Every row comes from one small tree of marks. The marks that hang from a mark follow it in brackets, in alphabetical order. Every link used is in the known rows. Which tree was each row made from?
Known rows:
vizit{selu{funo}}: 0.84; -1.58; 0.24; 0.61; -2.75; -0.01; 3.41; 1.63; -3.60; -1.62; -2.82; -2.58; -1.50; 0.58; -0.03; -1.98; -1.10; 2.22; -0.82; -0.33
kemus{funo{pamefi{vizit} selu}}: -0.48; -0.25; 6.57; 1.01; -0.50; -0.74; 1.88; 0.57; -3.36; -0.09; -3.09; -6.45; -2.11; 2.22; 2.05; 1.12; 0.31; -0.72; -2.06; -2.50
vizit{pamefi selu{funo{foza{tasul} kemus}}}: -1.91; -1.21; -3.63; -0.49; -4.07; 1.73; 4.76; 0.53; -3.57; -1.40; -2.98; -3.94; -1.00; -0.47; -0.94; -0.98; 1.13; 1.44; -1.34; -1.36
vizit{selu}: 1.22; -2.10; 0.16; 1.17; -2.59; -0.55; 1.22; 1.02; -4.24; -1.29; -1.69; -2.02; -0.15; 0.06; 1.42; -0.95; -1.92; 1.53; 0.52; -0.01
funo{kemus pamefi}: -1.23; 2.11; 0.80; 1.58; -0.67; -0.08; 2.95; 1.47; -3.44; -0.24; -2.01; -2.42; 1.31; 2.35; 1.03; -2.78; 0.04; -0.59; -0.07; -1.26
vizit{pamefi selu{funo{foza kemus}}}: -1.82; -1.58; -3.75; -0.06; -1.58; 2.43; 2.54; 1.08; -3.04; -1.00; -3.90; -2.85; -1.18; 0.56; -1.49; -0.93; 0.22; 1.94; -2.37; -1.38
vizit{pamefi}: -0.34; -1.51; -0.44; -0.53; -1.22; 1.02; 1.23; 0.22; -2.09; -0.44; -1.45; -1.99; 1.12; 0.44; 1.31; -0.63; -1.45; 1.00; -1.37; -1.09
selu{funo vizit{pamefi}}: -1.32; -0.85; -0.47; -1.14; -0.61; -0.40; 4.90; 1.11; -2.11; -0.41; -2.94; -3.70; 0.17; 0.49; -1.21; -0.61; 0.18; 2.18; -2.34; -1.41
pamefi{vizit{selu{funo{kemus}}}}: -1.32; -0.55; 1.43; 2.51; -2.81; 1.55; 3.06; 1.69; -2.72; -2.03; -3.39; -3.93; -0.89; 1.76; -1.76; 0.90; -0.57; 0.80; -2.24; -1.73
kemus{funo{pamefi}}: 0.12; 0.26; 2.98; 0.24; -0.58; -1.53; 2.62; 1.28; -2.12; 0.37; -3.59; -2.98; -0.39; 1.41; 1.64; -2.47; -0.23; 0.13; -0.23; -1.47
vizit{pamefi selu{funo{kemus}}}: -2.30; -0.78; -2.06; 0.66; -2.78; 3.08; 3.48; 1.68; -3.28; -1.16; -4.51; -4.08; 0.20; 1.01; -1.32; -0.97; -1.07; 1.11; -2.73; -1.17
selu{funo{foza kemus pamefi} vizit}: -1.96; 1.95; -0.74; 0.28; 1.07; -2.07; 5.84; 1.84; -3.24; -0.03; -3.12; -3.02; -1.20; 2.03; -1.84; -2.86; 2.98; 1.28; -0.53; -1.82
vizit{pamefi selu{funo{foza}}}: -0.20; -2.79; -3.17; -1.17; -1.32; 0.90; 1.92; 0.32; -2.87; -1.11; -2.62; -2.87; -2.41; -0.33; -0.43; -1.46; -0.23; 2.98; -1.39; -1.26
kemus{funo{foza pamefi selu{vizit}}}: -0.21; -0.54; 3.06; -0.32; 0.95; -3.23; 3.52; 1.06; -4.74; 1.11; -3.61; -5.13; -2.58; 1.13; 1.08; 0.09; 2.43; 0.85; -0.53; -1.50
tasul{foza}: 0.62; -0.39; 0.71; 0.59; -3.31; -1.23; 3.76; 1.13; -2.88; -0.46; -0.54; -0.41; 0.75; 1.19; 2.74; -0.33; -0.41; 0.15; -0.19; -0.42
kemus{funo{foza pamefi{vizit} selu}}: -0.05; -0.87; 4.90; 0.39; 0.69; -1.22; 1.09; -0.05; -3.18; 0.22; -2.47; -5.31; -3.61; 1.89; 1.55; 1.40; 1.64; 0.25; -1.37; -2.73
funo{foza{tasul} pamefi}: 0.71; 0.14; -0.02; -0.58; -1.75; -2.94; 3.65; -0.55; -3.40; -0.57; 0.77; -2.10; -1.23; 0.03; 2.45; -3.33; 1.77; 0.86; 2.28; -1.43

Which tree is each row?
-1.06; 0.85; -1.80; 0.42; -3.37; -1.03; 5.76; 0.87; -4.64; -1.40; -2.23; -4.33; -2.04; 0.59; -0.05; -3.76; 2.12; 0.80; 1.11; -1.40 | vizit{selu{funo{foza{tasul} kemus pamefi}}}
-1.58; 0.96; 2.67; 1.31; -1.82; -0.69; 3.64; -0.60; -4.79; -0.69; -0.11; -5.75; -1.58; 1.72; 1.52; 0.99; 2.80; -0.94; -0.27; -2.67 | funo{foza{tasul} kemus pamefi{vizit} selu}
-0.56; 1.12; 1.41; -0.18; 0.04; -2.88; 5.88; 1.64; -3.40; -0.35; -2.50; -4.10; -0.96; 1.73; -0.46; -3.40; 1.08; 1.65; -0.08; -1.47 | selu{funo{pamefi} vizit}
-2.73; -0.10; -2.66; -1.09; -2.27; -0.09; 6.83; 0.80; -2.48; -0.46; -2.52; -3.60; 0.14; -0.17; -2.01; -0.01; 3.14; 1.57; -1.67; -1.86 | selu{funo{foza{tasul} kemus} vizit{pamefi}}
-0.36; 0.69; 2.90; 0.51; -0.06; -2.82; 4.15; 0.87; -6.06; 0.30; -1.71; -5.78; -0.71; 1.82; 1.89; -0.76; 0.79; 0.39; 0.03; -0.93 | funo{pamefi selu{vizit}}
0.82; -2.67; 0.23; 0.71; -1.31; -0.84; 1.57; 0.29; -2.59; -1.93; -1.58; -2.74; -3.45; 0.33; -1.11; 0.42; 0.28; 2.60; -0.75; -1.74 | pamefi{vizit{selu{funo{foza}}}}
-0.04; -0.84; 4.91; -0.02; -1.86; -1.80; 3.24; -0.69; -3.52; -0.20; -1.51; -6.31; -3.26; 0.75; 2.20; 1.08; 2.60; -0.44; -0.43; -2.79 | kemus{funo{foza{tasul} pamefi{vizit} selu}}
-1.15; 0.65; -1.86; 0.84; -0.86; -0.11; 3.57; 1.62; -4.29; -0.98; -3.15; -3.45; -2.24; 1.66; -0.80; -3.63; 1.16; 1.39; -0.04; -1.29 | vizit{selu{funo{foza kemus pamefi}}}
-1.45; 1.43; -0.20; 1.60; -1.88; 0.58; 4.35; 2.10; -4.47; -1.18; -3.88; -4.44; -0.86; 2.06; -0.41; -3.77; -0.33; 0.56; -0.51; -1.14 | vizit{selu{funo{kemus pamefi}}}
-1.70; 2.34; 0.79; 1.02; -0.70; 0.68; 5.25; 2.16; -2.70; -0.52; -3.15; -3.08; 0.00; 2.84; -0.56; -3.98; 1.00; -0.02; -1.27; -1.71 | selu{funo{kemus pamefi}}
0.74; -2.49; 0.53; 0.19; -3.80; -1.61; 3.56; -0.35; -2.94; -2.46; -0.41; -3.79; -3.22; -0.75; -0.28; 0.30; 1.07; 2.22; 0.23; -1.76 | pamefi{vizit{selu{funo{foza{tasul}}}}}
-2.73; -0.30; -2.80; -0.71; 0.21; 0.76; 4.71; 1.55; -2.10; 0.06; -3.52; -2.71; 0.06; 0.86; -2.79; 0.08; 2.23; 2.08; -2.83; -1.86 | selu{funo{foza kemus} vizit{pamefi}}
-3.04; 0.49; -1.14; 0.13; -1.05; 1.28; 5.61; 2.00; -2.25; -0.27; -4.15; -3.72; 1.36; 1.34; -2.26; 0.00; 0.84; 1.08; -3.39; -1.61 | selu{funo{kemus} vizit{pamefi}}
-2.31; -0.66; -1.18; -0.38; -2.55; 0.08; 5.23; 0.14; -5.21; 0.29; -1.76; -5.28; 0.42; 0.05; 0.31; 2.65; 2.69; 0.24; -1.62; -1.20 | funo{foza{tasul} kemus selu{vizit{pamefi}}}
0.33; -2.08; 2.13; 0.82; -0.12; -2.32; 0.05; 0.13; -2.73; -0.82; -2.63; -4.43; -2.99; 0.31; 0.93; 0.11; 0.01; 1.24; 0.65; -2.47 | kemus{funo{foza pamefi{vizit{selu}}}}
-2.06; 2.04; 2.52; 1.75; -0.27; -1.05; 4.88; 1.69; -6.20; 0.53; -2.82; -5.74; 0.58; 2.56; 0.77; -0.14; 1.29; -0.54; -0.88; -1.11 | funo{kemus pamefi selu{vizit}}
-1.05; -0.15; -0.14; 2.30; -0.19; -1.05; 0.54; 0.35; -4.01; -1.33; -1.28; -3.89; -1.45; 1.27; 0.19; -0.14; 0.16; 0.56; 0.60; -2.30 | funo{foza kemus pamefi{vizit{selu}}}
-1.47; -1.91; 2.72; -0.67; -1.11; 0.09; 3.35; 1.12; -3.78; 1.00; -4.85; -5.88; -0.10; 0.61; 0.59; 2.69; 0.33; 0.66; -3.29; -1.25 | kemus{funo{selu{vizit{pamefi}}}}
-0.39; -1.01; -2.15; 1.17; -1.91; 0.85; 3.13; 1.79; -3.57; -1.11; -3.56; -1.65; -1.68; 0.90; -1.65; -1.63; 0.97; 2.00; -1.25; -0.71 | vizit{selu{funo{foza kemus}}}
0.57; -0.30; 1.47; -0.83; -1.81; -2.77; 3.79; 0.27; -2.31; 0.02; -1.80; -2.78; -1.57; -0.27; 2.12; -2.59; 2.09; 0.38; 1.46; -1.77 | kemus{funo{foza{tasul} pamefi}}
-2.21; 2.50; 0.78; 0.97; -0.15; -1.42; 6.53; 2.45; -3.49; -0.17; -3.62; -4.07; 0.23; 2.40; -1.62; -2.78; 1.62; 0.58; -0.90; -1.59 | selu{funo{kemus pamefi} vizit}
-0.77; 1.35; -0.96; 0.95; 0.46; -0.54; 2.26; 0.95; -3.17; -0.13; -1.37; -1.26; -0.08; 1.93; 0.58; -2.65; 1.37; 0.24; 0.31; -1.54 | funo{foza kemus pamefi}
-0.90; -0.46; 0.36; 1.27; -0.16; -0.61; 3.57; 1.56; -5.29; 0.54; -2.54; -2.84; -0.40; 1.48; -0.43; 2.10; 2.36; 0.87; -1.66; -0.69 | funo{foza kemus selu{vizit}}
